Known rows, with every way that one mark hangs from another
lafe(zila(bara(kuvopu(ropepe)))): [-22   8 -38 -12  18 -14  -5  32  -9  20 -24  42 -26  10  -4 -43  55 -64
  21   0  19  13   0   4 -58]
pasalek(vopo): [-32  28   9  -6  28  20 -14  23  33   0 -12  -4   4  10  -3 -66  34 -21
 -24   3  23  32  -5  -4 -37]
ropepe(kuvopu(bara(zila)) lodip(tigekot(pasalek))): [ 49  16  32   7 -15  -6 -19  29   1  -9   0 -31  29 -11  10  38  28   9
  -9  25  29   0  17 -28  33]
lodip(ropepe): [ -3  13   8   3  34   8 -16  33  22   2  -9   3  24   7  -3 -35  26 -41
   0   7  -3  22 -12  -6 -41]
tigekot(lodip(ropepe(kuvopu(bara))) pasalek): [ 62   6  35  16   7  -1 -32  39   4  -5  14 -41  12  -1 -11  15  14 -16
  -2  22   8  37  37 -31  30]
lodip(ropepe(kuvopu(bara(zila)))): [  6  21   5   2   8   4  -8  23  -6  -7 -25  -2  53   5   9  12  30  -7
  15  20  15   9  -7 -15   3]
tigekot(lodip(ropepe(kuvopu(bara(zila)))) pasalek(vopo)): [ 53  12  39  12 -12  -2 -33  27  -3  -6  15 -40  32  -1  15  14  12  11
 -11  28  20  13  46 -29  41]
ropepe(kuvopu lodip(tigekot)): [ 37  19  38   7   6   4   0  33  22 -14   0 -25  27  -4   5   4  51 -13
 -17  17   8   3 -13 -20   2]
zila(bara(kuvopu(ropepe(lodip))) lafe): [-21 -15 -41 -32   9  -1  -1  44  11  20 -23  17 -22  17 -15 -17   4 -48
  21  18  17  -7  32  10 -38]
bepeli(bara(kuvopu(ropepe(lodip)) zila(lafe)) bozev): [-45   5 -68 -45  -6 -12  -3  65  -1  40 -53  48  18  19  14 -12 -25 -30
 -10  -9  14 -39 -28  11 -56]
kuvopu(bara(zila) ropepe(lodip(tigekot(pasalek(vopo))))): [ 31  43  22 -25 -41 -18 -31  21  -7   3   0 -36   9 -17  14  24   2 -10
 -33  13  21  -2  45 -15   8]
zezito(lafe(zila(bara(kuvopu)))): [-15  -1 -25  17  35   6  -6  20   4  31 -21  64 -38  21  -4 -43  63 -82
  29  -3  25   5 -35  14 -77]
lodip(ropepe(kuvopu(bara)) tigekot): [ 25  34  29   9  13  -1  -1  29  15 -10  -4 -24  53 -13   8  32  38 -26
  -3  21   4 -10  10 -14   7]
ropepe(kuvopu(bara) lodip(tigekot)): [ 39  33  31   6  -8  -1  -3  25  11  -6 -10 -32  29  -8  -4  26  43 -13
 -20  19  24   3   1 -26  16]
tigekot(lodip(ropepe(kuvopu(bara))) pasalek(vopo)): [ 57  18  47  16  -2   3 -32  28   8  -5  19 -51  20  -2   2   9  15  -3
 -18  26  19  24  49 -30  39]
zila(bara(kuvopu(ropepe(lodip(tigekot)))) lafe): [-12  -8 -29 -30   6  -9   4  45  17  16 -12  12 -12   7  -6   1   6 -51
  13  22   9 -27  43  11 -32]
kuvopu(bara): [-27  31 -11  -8  22  13 -17  28  16  10 -30  -1   1   8 -27 -34  21 -34
 -11   1  29  44  -6 -11 -32]
bara(kuvopu): [-35  10 -24 -17  44  21 -17  27  14  13 -28  12   6  13 -15 -47  36 -46
   5  16  15  40 -24   3 -56]
ropepe(kuvopu(bara(zila)) lodip(tigekot)): [ 32  26  24   0 -20  -5  -3  25   0  -6 -15 -20  40  -6  11  31  37   3
 -13  22  25 -10  -1 -26  17]
bepeli(bara): [-46  20 -31  -4  31  -1 -11  58  26  23 -36  21  10  14 -10 -58  14 -31
 -22 -17   7  34 -14   3 -62]
ropepe(kuvopu lodip(tigekot(pasalek))): [ 56   9  45  15  11   2 -15  38  23 -19  18 -36  16 -11   5  10  43 -10
 -14  21  10  13   7 -23  20]
bara(kuvopu(ropepe) zila(lafe)): [-42   0 -45 -54  10  12  -9  22  -7   7 -29  26  -2  11   4 -18  -8 -39
  35  22   4   9  10  12 -49]
lafe(zila(bara(kuvopu))): [-30  -6 -33   5  34  -9  -3  33   4  22 -24  51 -17  15  -7 -54  62 -57
  20   4  32  12 -13   0 -60]
pasalek(tigekot(lodip(ropepe(kuvopu(bara)))) vopo): [ 31  39  51  -8  -7   2 -26  12  13   1   3 -51  41  -5   7 -18  24   4
 -35  24  12  -8  48 -25  25]

Rows
[ 53  19  56  14   3   3 -16  29  26 -19  23 -43  22 -10  14   5  45   0
 -27  24  20   5  17 -22  27] | ropepe(kuvopu lodip(tigekot(pasalek(vopo))))
[-31  24 -32 -47 -14   3 -11  24  -6   5 -34   9 -11   6  -9  -5 -21 -29
  14   7  15  17  28   0 -24] | kuvopu(bara(zila(lafe)) ropepe)
[-14  -4 -31 -51  -9   4 -12  19 -13  11 -25  16  -2  10   7  -6  -8 -33
  22  26   8  -2   9   1 -38] | bara(kuvopu(ropepe(lodip)) zila(lafe))
[ 34  18  46   7   7  -1 -28  32  34  -2  25 -32   6 -10   6 -19  28 -19
 -41  13  17   8  21 -18  -8] | ropepe(lodip(tigekot(pasalek(vopo))))
[ 30  -1  12  -5 -10   3  -5  30  -2  -3  -9  -8  26   8   2  19  -5  -8
  15  28  10  -1  29 -25  14] | tigekot(lodip(ropepe(kuvopu(bara(zila(lafe))))))
[-22  35 -42 -25   3 -19  -8  74  13  40 -39  18  24   3   9  -7  11 -50
 -40 -17   2 -27 -38   9 -58] | bepeli(bara(kuvopu(ropepe(lodip(tigekot)))) bozev)
[ 28  20   5 -25   5  -5 -33  30   3   8   4 -24  -3  -9  -2   5  23 -50
  -8  20  -2  20  18  -4 -26] | bara(kuvopu(ropepe(lodip(tigekot(pasalek)))))
[ 39  50  30 -19 -28 -13 -30  22   7   3   7 -51  -4 -19  -1  17  11 -28
 -41   8  18  12  48 -16   9] | kuvopu(bara ropepe(lodip(tigekot(pasalek(vopo)))))
[ 45  23  39  18  18  -4 -19  32  17 -14  15 -36  43 -18   6  39  31 -22
   3  26   7   2  31 -17  27] | lodip(ropepe(kuvopu(bara)) tigekot(pasalek))
[ 36  16  40  -5  11   4 -23  29  16  -6   7 -32  31   0   1 -26  26 -11
 -11  19 -13   6  25 -21   2] | pasalek(tigekot(lodip(ropepe(kuvopu))))
[ 34  28  44  14   1  -4 -20  22  10 -15  15 -34  61 -17  31  38  28   4
  -8  32  18 -19  41 -15  37] | lodip(ropepe(kuvopu(bara(zila))) tigekot(pasalek(vopo)))
[ 13   5   3 -12 -14   7   0  19  -3  -6 -26  -4  17   9  -2  15  12   7
   9  25  36   0   3 -24  16] | ropepe(kuvopu(bara(zila(lafe))) lodip)
[-41   8 -26 -23   9  13  -9  24  11   9 -33  23   1  12 -12 -19 -12 -17
  13  12  33  15  13  -7 -27] | kuvopu(bara(zila(lafe)))
[ 25  11  19  -9 -19   0   5  24   7  -8 -12 -13  29  -4   9  37  13   3
  -1  28  28 -24  18 -24  24] | ropepe(kuvopu(bara(zila(lafe))) lodip(tigekot))
[-51 -17 -39 -33  30  22  -8  23   8  11 -29  39   8  20   1 -32   0 -30
  31  25  20   8  -4   6 -50] | bara(kuvopu zila(lafe))
[ 57   1  28  14  -5  -3 -33  37  -6  -5   9 -30  22   0   2  21   7   0
   6  27  10  26  34 -30  32] | tigekot(lodip(ropepe(kuvopu(bara(zila)))) pasalek)
[ 27  18   7 -33 -35 -14 -21  27  -4   2   1 -19  -9 -14   2  35 -25 -22
  -3  18  14  -7  58 -14   5] | kuvopu(bara(zila(lafe)) ropepe(lodip(tigekot(pasalek))))
[  7  35 -10 -33 -35 -10 -23  23 -19  10 -32 -11   1   0  -5   3   3 -20
 -12   5  18  20   7 -15 -20] | kuvopu(bara(zila) ropepe(lodip))
[ 26  23  33  13  25   3   2  35  24 -18   6 -17  52  -9  16  11  47 -28
   3  20 -10  -8   0  -9  -4] | lodip(ropepe(kuvopu) tigekot)
[ -8  12 -30   0  18  -1  -7  20  -9  27 -21  55 -46  15  -2 -30  55 -89
  29  -6  14   6 -21  19 -76] | zezito(lafe(zila(bara(kuvopu(ropepe)))))
